Each row comes from the steps of one walk. Every step used is in the known rows, and no mark comes twice. Write the walk behind each row, first mark first.
Known rows:
h/j/v/w/p/m: [-26  10   7  -7  -2 -28   8 -16  -5   2 -20  -4  -8   7   6   6  17  25
   7  -3  -9  -6  -6  -2   1  -6 -22  22 -11   2  11   0   6  -3  20   2
  10  -5]
m/p/w/h/e: [-11  12  -1 -11  14 -14   3 -19  -7 -12 -13  -6 -16  -2 -20  18   4 -10
 -11   1 -22  -7 -11   0  -8  10   5 -12  18 -10  12   6  -4  -1  20  -1
 -10  30]
t/m/h: [-10  11   4 -10 -25  -2   1 -13  -1  -1   7  -4  -5  -3 -13  -1   2   2
   3  10 -20  -8 -16  -3  -7   8  -6   2   8  -3  18   3  -2   6  -7   4
   0  32]
m/h/w/a/e: [ -9  15  11  -9  -3  -3   5 -14   4   2  19  -6  -6  -3 -26   8  10   9
  13   2  26  -2 -12   3  -6  12  -3   0  22   0   4  -3  10   7 -18  12
   0  32]
d/m: [ -8   8   6  -5   1   2   2 -18   8  -4 -11  -6 -10  -8 -31   6   1   5
   6   3   2  -5  -7  -4  -3  17 -12  -2  -9   4  -6  17   5  -1  -1  -1
   2  16]
m/p/w/h: [-11  14   0  -2   4 -14  12 -22 -10 -15 -15 -10  -6   2 -17  16   8  -7
  -4   1 -22  -6 -11   5  -8   6  -3  -5  18 -14   4  11   1  -2  17  -6
  -3  45]
v/j: [ -7  13   3  -7  -8  -2   4  -9   8  10   0 -13  -8   0 -16   5   4   1
  -7  -3   3  -5  -4  -2  -5  -1  -9   3 -11  -4   0  -7   3   3   4  -1
   6 -13]
v/w/a/e: [-10   9  12   6   5  -8  -3 -16  -1   4   3 -10   0   1   4  10  14   8
  12   3  21  -3   0   1  -1  20  -6   2   1   1   8 -19  13   3   4  12
   8   6]
d/w: [ -6  11   6   0  -6   3   3 -20   0  -7 -13  -7 -10   1 -22  10   6   5
  16   3  -7  -4  -4   3  -4  14 -10   1  -3  -4  -1   4   9  -2   1   0
   7  24]
v/w/t/m/h: [-13  15   6  -1 -30  -9   3 -14   0   3   8   3   1  -9 -11  -3   6  -2
   8   8 -21  -9 -30  -3  -6  15   3  16  11  -6  17  10   1   5   9   9
  10  30]
a/e: [-10  12   8  -6   5   0  -1 -12   8  -1   0  -8  -6   1  -9  12   2   8
  -2   3  16  -6  -4   2  -1  21 -12   0   0   4   2  -3   6   2   3   8
  -3   2]
x/w/p/m/h: [-22  11   2  -8 -24 -15   7 -17  -6   1  -5  -3  -3   6 -25   8   7  13
   4   3  -5  -6 -28  -4 -12  13 -27   2  13   7   6  21  -3  -3   2  10
  -5  44]
j/h: [ -9  11  10  -2  -5   2   0 -14  -3  -4 -12 -11 -17  12  -9  -4  -1   5
   4   1   2  -8  -8  -5   1   7  -3   1  -2   1   9  17  11   3  12   7
   1  15]
p/w/k: [ -5  14   2 -10   3  -7   2 -17  -5 -19 -13 -10  -6   6   2  14   5  -4
  14   5 -12  -6  -8  10  -6  15  -9   2  11 -15  -2   2   2  -4   9  -7
   1   3]
w/x: [ -8  10   1   7   0  -5  -1  -9   3   6 -12  -9  -1  -7 -21  10   3  -3
   4  -4   9 -11  -8  -4  -3   5  -4  -3  -5  -2   4  10   3   1   2   4
  -2  13]
m/h: [-10  14   3 -12 -16  -3   4 -14   0  -1   3  -8  -9  -4 -20   2   4   5
   3   3  -6  -6 -15  -9  -5   7   1   6   6  -5   7   8  -1   2 -10   5
  -3  22]
m/h/j/v/w/t: [-20  13   7 -16 -13 -20   9 -10   7  15  -7  -3  -7 -19  -8  -5  13  17
  10  -2  -4  -4 -21 -13  -2  -4  12  31   3 -11  10  19   6   1   9   2
  15  -9]
x/w: [-10   8   7   3 -10  -5  -1 -13   5  10 -13  -5  -1   4  -4  11   2   0
  12   2   7  -4 -15   1 -10   7 -14   5   4   6  -2  15   5   1   7   4
   3  11]
h/w/p/m: [-16  18   6   1  -4 -12   8 -19  -4 -12  -4   4  -9  18 -21  14   6   8
   9  -2   1  -9 -17   8  -5   6 -28   9   6   9  -2   5   3   1   8   7
  -5  33]
p/m/k: [-11  12   7  -7 -15 -10   0 -18   0 -12  -9  -8  -8   2  -8   2   6   3
 -14   4 -10 -10  -2  -4  -8  16  -4   9 -12  -5   8  -9  -1   1   8   1
 -13  13]
p/w/t/m: [ -8  14   7  -3  -8  -5   2 -14   3 -10 -12   6  -4 -11   0   0   1  -7
  -2   6 -29  -8 -21   4  -9  11 -15   8  12  -4  11  14   2   4  16   0
  11  26]
p/w/t/m/k: [ -7  14   8  -3 -13 -11  -1 -14   6 -11  -9  -4   2 -10   6   3   4  -9
  -6   9 -34 -11 -15   1 -13  12  -4   9  14 -14  13   3   1   5  22  -8
   2  24]
t/m/p: [-14   7   7   7 -11  -4   2 -14  -3  -1  -7  -8  -9  10 -12  11  -3  -4
   4   4 -22  -8  -6  -2  -7  13 -16 -10   2   4  19  -3  -3   4  14  -2
  -4  29]
x/w/h: [ -9  10   1  -5 -12 -11   5 -16   2  11  -6  -5   2   0  -9  11   9  -2
   6   7   9  -4 -18   5  -9   1  -2   7  14  -1  -7  20   5   0  11   4
   5  25]
v/j/h/e: [ -8  10   6 -12  -1   1  -5  -5   5   9  -3 -13 -24   5 -24  -3  -3   1
 -14  -4   6  -8  -6  -7  -2   2   2  -7 -10   1  14   2   6   7  13   9
   1 -17]
p/m: [-11  13   5  -7 -12  -4   3 -18  -3  -9 -13   2 -13   1 -12   0   3   5
 -10   1  -4  -7  -8   0  -5  15 -16   6 -13   5   5   3   0   0   1   7
  -5  17]
t/m/h/e: [-11   9   3 -19 -15  -2  -7 -10   2   3   7   0 -15  -6 -16   1  -2  -1
  -3  10 -20  -9 -16  -7  -8  11   1  -4   9   1  25  -4  -7   8  -5   9
  -6  19]
w/a/e: [ -9   8  11  -6   7  -1  -2 -12   7   5   3 -11  -8  -3  -8   7   8   9
   2   4  24  -2   3  -4  -2  18 -10  -7   2   5   6 -11   8   3  -5   9
   1   8]
m/h/j/v: [-18   9   5 -25  -8 -13   7  -9   6  11  -8 -10 -14 -13 -11  -4   8  20
   4   0  -4  -3  -7 -12  -3 -12   3  18   0  -7  10  13   3   2  -7  -2
   6  -8]
t/m/p/w/h/j: [-16  16   1  -7  -9 -16   8 -18 -11 -11 -14  -8  -6  -2 -14   8  10   0
 -10   5 -31  -6 -11  -1  -9  -6  -7   4  18 -17  18  -1  -3   2  23  -9
   6  24]
x/w/k: [ -9   8   4  -3 -10  -7  -1 -13   4   5  -8  -9  -2  10  -5  17   2  -2
  25   7  10  -4 -13   7  -9  15 -11   2   9  -3  -7  13   1  -3  11  -2
   2   0]
x/w/p: [-17   7   6   4  -4 -13   2 -12   4  11 -10 -10   1  13  -7  19   4   6
  21   2   4  -5 -18  -3  -8   3 -24   0  12  10  -2  15   3  -2  15   3
   2  19]
x/w/h/m/k: [ -7   7   5   5 -16 -11  -2 -15  10  16  -9  -8  10   4  -1  17  13  -4
   1  14  11 -10 -12  10  -8  12   3   5  14 -10   3 -11   3   3  15  -6
  -1  26]
d/m/p: [-13   6   7   5   2   0   7 -19   4  -5 -16 -12 -13  -1 -43  13  -3   2
   5  -2  -4  -5  -5  -7  -5  24 -12 -15  -7   4   0  18   1  -3   9  -5
  -6  27]
h/w/a/e: [ -8  13  14   1   8  -2   1 -14   7   2   9  -4  -6   3 -12  13   8   6
  13   0  32  -2  -3   8  -4  12 -11   0  13   6  -1  -9  13   6  -6   9
   3  17]

Which walk is each row?
[-18  18   6  -8 -33 -13   3 -11   1   7   5   0  -4 -13 -15  -6  10   8
   4   4 -14  -8 -28 -14  -5   2   5  29   7 -13  21   4  -2   5  11   6
  15   1]  v/w/t/m/h/j
[-15  12   3  -2  -8  -6   8 -24  -7 -16 -15  -3 -13  10 -29  12  10  14
   9   3 -14  -6  -7   4  -5  19 -32  -3  -5   3   2   6   5  -6   9   4
   2  38]  d/w/p/m
[ -6  12   2   7   7  -8   0 -12  -5  -9 -22  -7   2 -11 -11  12   6  -6
   0  -5  -9 -11 -11   4  -6   4 -10  -2   5 -11   6  12   5   0   5  -1
   2  23]  p/w/x
[-17  12   3  -6  -5 -10   5 -18  -3 -10 -10  -3 -12  12 -15   9   6  11
  -2   1  -7  -9 -10  -3  -3  11 -28   2  -5   9   4   3  -1  -3  10   6
  -6  22]  w/p/m
[-26  10   5 -12  -5 -28   9 -12  -1  10  -5 -15  -3   0  -2   8  18  25
  22  -1 -10  -5 -13 -10   1 -14  -5  20   8  -7  13   4   6  -1   9  -1
  12  -1]  m/h/j/v/w/p
[-11  20   5 -10 -20  -6   9 -19  -6 -12   2   7 -11   1 -29   1   5   5
  -1  -1  -3  -7 -23   6  -8  11 -10  14   8  -2   4  12   2   4 -12  10
  -7  39]  p/m/h/w
[ -8  11  -2 -19   5  -8  -2 -14   4   4   0  -2 -16  -5 -17   9   5  -4
  -8   6   2  -8  -9  -5  -3   2  13   0   5  -2   4   2  -2   2   7   8
  -5   6]  w/h/e
[-11   1  11   2   5 -18   2 -16  -1  11 -11  -9  -4  -2  21   4  15   8
  25   1  -1  -1   3   2  -1   0   0   7  -4   2   7  -3  16   2   4   3
  14  11]  j/v/w/a
[-11  10   2   7  -2  -4   6 -19   1   6 -10  -5  -8   8 -21  18   7  -4
  -3   7   3  -9  -7   5   0  16  -2 -10   6  -5   9 -13  -2   1  13  -5
  -4  38]  w/h/m/p
[-18  10   7 -14 -12 -20   6 -12  -1  10  -9 -10  -5  -9   1  -1  14  20
  13  -1  -7  -4 -12  -7  -1  -9   7  26   0 -12  13   5   7   2   2   1
  13  -7]  m/h/j/v/w
[-10  12   1   0  -5 -12   9 -21 -12 -16 -11  -6  -3   3  -7  12   7  -9
  -5   7 -38  -8 -12  10 -10   6 -11  -9  21 -12  15   5   0   2  21  -6
   0  53]  t/m/p/w/h
[-14  17   4 -15 -33  -2   6 -14   5   2   0   0 -13 -19 -43  -6   9  12
   5   7 -17  -4 -21 -12  -8   7  -2  16   9 -13  15  13   0   2   2   1
  17  19]  d/w/t/m/h/j
[-12   1  14   0  13 -14   1 -14   4  11  -4 -10  -1  -4  20   8  15  14
  18   3  16  -1   5   7   0  14  -6   1  -1   4   7  -9  19   3   4   8
  13   5]  j/v/w/a/e
[-19   9  10  -4 -12 -19   3  -9   8  15 -13   3  -4 -12  12  -3   9  11
  11   3 -14  -6 -13  -3  -2  -5  -2  28  -3  -3  15   9   8   5  23   0
  22 -12]  h/j/v/w/t/m
[-16   7   8 -17   3 -12   4  -9  10  11 -18  -9 -13  -7   4   1   7  17
   5  -1   1  -3   0  -8  -1 -13  -3  17 -10  -1   6   7   5   1   5  -4
   9 -21]  h/j/v
[ -7   7  11  -3   4   4   0 -19   3  -3  -1 -11 -10  -5 -22  10  13  12
  13   6  18   1   7   3  -3  24 -13 -11   1   1   2 -11  15  -1  -5   6
  10  21]  d/w/a/e
[-13  10   7   9 -14  -1   8 -19   3  -3 -11  -1 -12  -1 -35  10   0  -3
  11   4 -26  -5 -14   0  -9  24 -13 -11   5   0  13  14   3   0  21  -3
   7  43]  d/w/t/m/p
[ -9  16  13   6 -14   1   4 -12   4  -2  -1   8 -12  10 -17  -5  -4  -3
  12   3  -2 -10 -26   7  -4   5  -7   9  16   6  11  27  13  10  20   9
  10  34]  j/h/w/t/m
[ -9   9   8  -1 -17  -8  -5 -12   5  -1   0 -12   0   4   5   6   4  -3
   0  12 -21 -11  -1  -1  -9   6  -2   4   1  -7  15 -14  -1   6  12  -4
  -4  14]  t/m/k
[-10   9   4  -1   9  -5   8 -23  -4 -22 -21 -15 -11   1 -34  21   1  -3
  14   2 -17  -4  -6   6  -8  32 -16 -18   8 -13  -4  19   0  -8  15 -15
  -4  26]  d/m/p/w/k
[-12   8   3  18  -1 -10   2 -13 -11 -11 -22  -8   3  -3 -15  15   1 -12
  -1  -3 -31 -12 -10   6 -10  10 -19 -19  11  -8  23   8   0   2  17  -5
  -2  48]  t/m/p/w/x
[ -8  19   8   1  -1  -4   7 -13  12   3  -1   7  -8  -2 -22   8   0  -4
  13  -4  10  -7 -24   3  -5   5  -2  17  10   3  -8  19   6   4   8   5
   3  16]  h/w/t
[-13  23   5 -11 -23  -7  13 -17   2  -7   3  14 -12  -9 -39  -3   3   3
  -4  -3   1  -8 -33   1  -9  14  -5  19  11   0   1  25   0   4  -5  12
  -4  42]  p/m/h/w/t
[-10   8   8 -10   4   2  -8 -10   1  -1 -10  -7 -27   8 -13  -2  -5   1
  -2   1   2  -9  -8  -8   0   9   4  -6  -2   6  15  11   6   5  13  13
  -6   3]  j/h/e
[-17  10   2 -15  10 -23  15 -18  -4  -4 -26 -12 -10  -8  -5  10  13   9
  -4  -2 -21  -3  -4   0  -5 -13   0   6  13 -16   7  15   4  -2  21 -13
   7  14]  m/p/w/h/j/v
[-18  12   5  -5 -10 -17   2 -17   0 -10  -6 -13  -7  12 -11  10   9   9
  -5   4 -12 -12  -4  -6  -6  11 -17   4  -4  -1   7  -9  -4  -2  16  -1
 -14  20]  w/p/m/k
[-12   5   9   3   3 -16   4 -16   1   7 -16  -6  -1   2  21   8   9   6
  20   1  -9  -5  -4   8   0   2  -3  12  -5   0   5   5  13   1  11   1
  11   5]  j/v/w
[ -9  11   0  -3   8  -9  14 -26  -6 -18 -19  -9  -7  -9 -40  15   8  -3
  -4   2 -20  -5 -11   4  -8  16  -8 -13  13 -12  -4  26   4  -5  15  -9
   0  54]  d/m/p/w/h
[-10   6  15  16   5   1   0 -19 -11  -8 -26 -12 -17  15  -8   4   5   1
   6   0  -7  -6  -2   2  -1  20 -15 -20   9  -3  26  -8  11   4  15  -4
   2  49]  j/h/m/p/w/a
[ -9   6  11  14   7  -3   0 -19  -5  -4 -23  -7  -9   5  -4  15   8  -3
   6   2  -9  -5  -1   3  -4  21 -17 -16   8  -4  19 -24   3   2   4  -9
   1  40]  h/m/p/w/a
[-10   7   2  -4   2 -21   9 -20  -3   7  -9  -5   2  -2  14   8  17   4
  15   6  -7  -5  -7  11   0  -5   9  13   4  -7  -2  11  13   0  15   1
  13  20]  j/v/w/h
[ -8  14   5  -2  -7   2   6 -19   9  -1 -11   0 -12  -9 -30   6   5   2
  12   2  -4  -4 -14  -3  -4  18  -5   6   0  -2  -4  18   8  -3   9   2
  10  22]  d/w/t
[-18  11   4 -19 -11 -22   7 -12  -2   6  -4 -15  -6  -2   1   5  16  17
  26   4  -3  -4  -8  -1  -1  -1  11  23   5 -20   8   2   4  -2   4  -5
  12 -21]  m/h/j/v/w/k
[-27  14   3 -15 -28 -18   6 -13  -4   3  -8  -5  -8   1 -31   4  11  22
  -1   0   0  -4 -26 -14 -10   0 -25  15   9   1  10  16  -6  -3   4   6
   0  15]  x/w/p/m/h/j
[-11  10   3   1  -4  -8   4 -18 -11 -21 -13 -11  -6  13  -2  19   0 -10
  13   8 -35  -7  -6  12 -10  21 -17 -13  16 -13  15  -3  -4  -1  21 -13
  -2  27]  t/m/p/w/k
[-16  17   4 -21 -18  -7   3 -10   2   4   0 -11 -13  -8 -26  -1   7  14
  -1   0   2  -5 -13 -18  -4  -6   4  19   2 -11  11   2  -4   2  -9   2
   1  -7]  m/h/j
[ -4  13  -1  -7  -6  -4   9 -24  -3  -5  -6  -6  -8  -3 -28  10  14   2
  10   8  -6  -4  -6   7  -4   6   2   2   7 -11  -6  10   9  -3   5   0
  10  37]  d/w/h
[ -5  11   1  -1  -6  -2   2 -17   5   8  -7   0  -3   3 -11  11  11  -1
  -2  11  10  -9  -9   8   2  10  -1   4   4  -5   4 -13   2   2   4  -1
   3  24]  w/h/m
[-19  11   9  -6  -2 -20   6 -10  11  16 -17  -2  -7 -14   5   0  11  13
  12  -4   2  -5 -13  -8   1  -5   5  30  -6  -4   4  14   9   0  21   0
  19 -24]  h/j/v/w/t
[-10  10   9  14   5  -2   2 -18  -3  -9 -27  -4  -6   9  -4  19   2  -5
   1   1 -17  -8  -8   9  -3  23 -20 -10   7  -6  16 -15   1   1  12  -9
  -3  35]  h/m/p/w
[-13   6  13  17  -3   6   0 -15  -2   1 -21 -10 -17  24 -17   8  -3   2
   4   1   3 -11  -6   0   4  23 -11 -14  -1   2  22  -5   6   4  18  -1
  -4  32]  j/h/m/p
[-11  19   0   1 -18  -9   8 -15  -7  -6  -2   5  -3  -8 -43   4   6   1
  -2  -7   6 -11 -24   6  -8   7  -7   5   7  -5   7  18   2   3 -12  12
  -8  46]  p/m/h/w/x
[-11  15   8   6  -8 -10   3 -15   5   5  -7   1  -3  -3  -6   6   5  -2
  11  -1  -1  -8 -20  -4  -2  14   2  19  -1  -2   1  10   6   1  18   7
   8   4]  v/w/t
[-13  10   3   1   1  -5   5 -20   0  -6 -10 -12  -8  11 -24  19   9  11
  23   4 -10  -5  -5   0  -3  10 -21  -4   5   0  -2   4   8  -5   9  -1
   6  29]  d/w/p
[ -4  16  -1 -11   2 -11   8 -21  -6 -14 -11  -5  -2  -5  -5   9  12  -4
  -5   5 -16  -6 -12   8  -6   0  -1   8  17 -14  -3  10   5  -1   8  -2
   5  31]  p/w/h
[-10   7   9  28   6  -1   0 -13 -11  -8 -35 -10  -6  10 -20  13   1  -5
  -1  -6  -6 -15 -11   8   0  21 -14 -23   8  -9  27   6   9   2  20  -4
  -3  49]  j/h/m/p/w/x
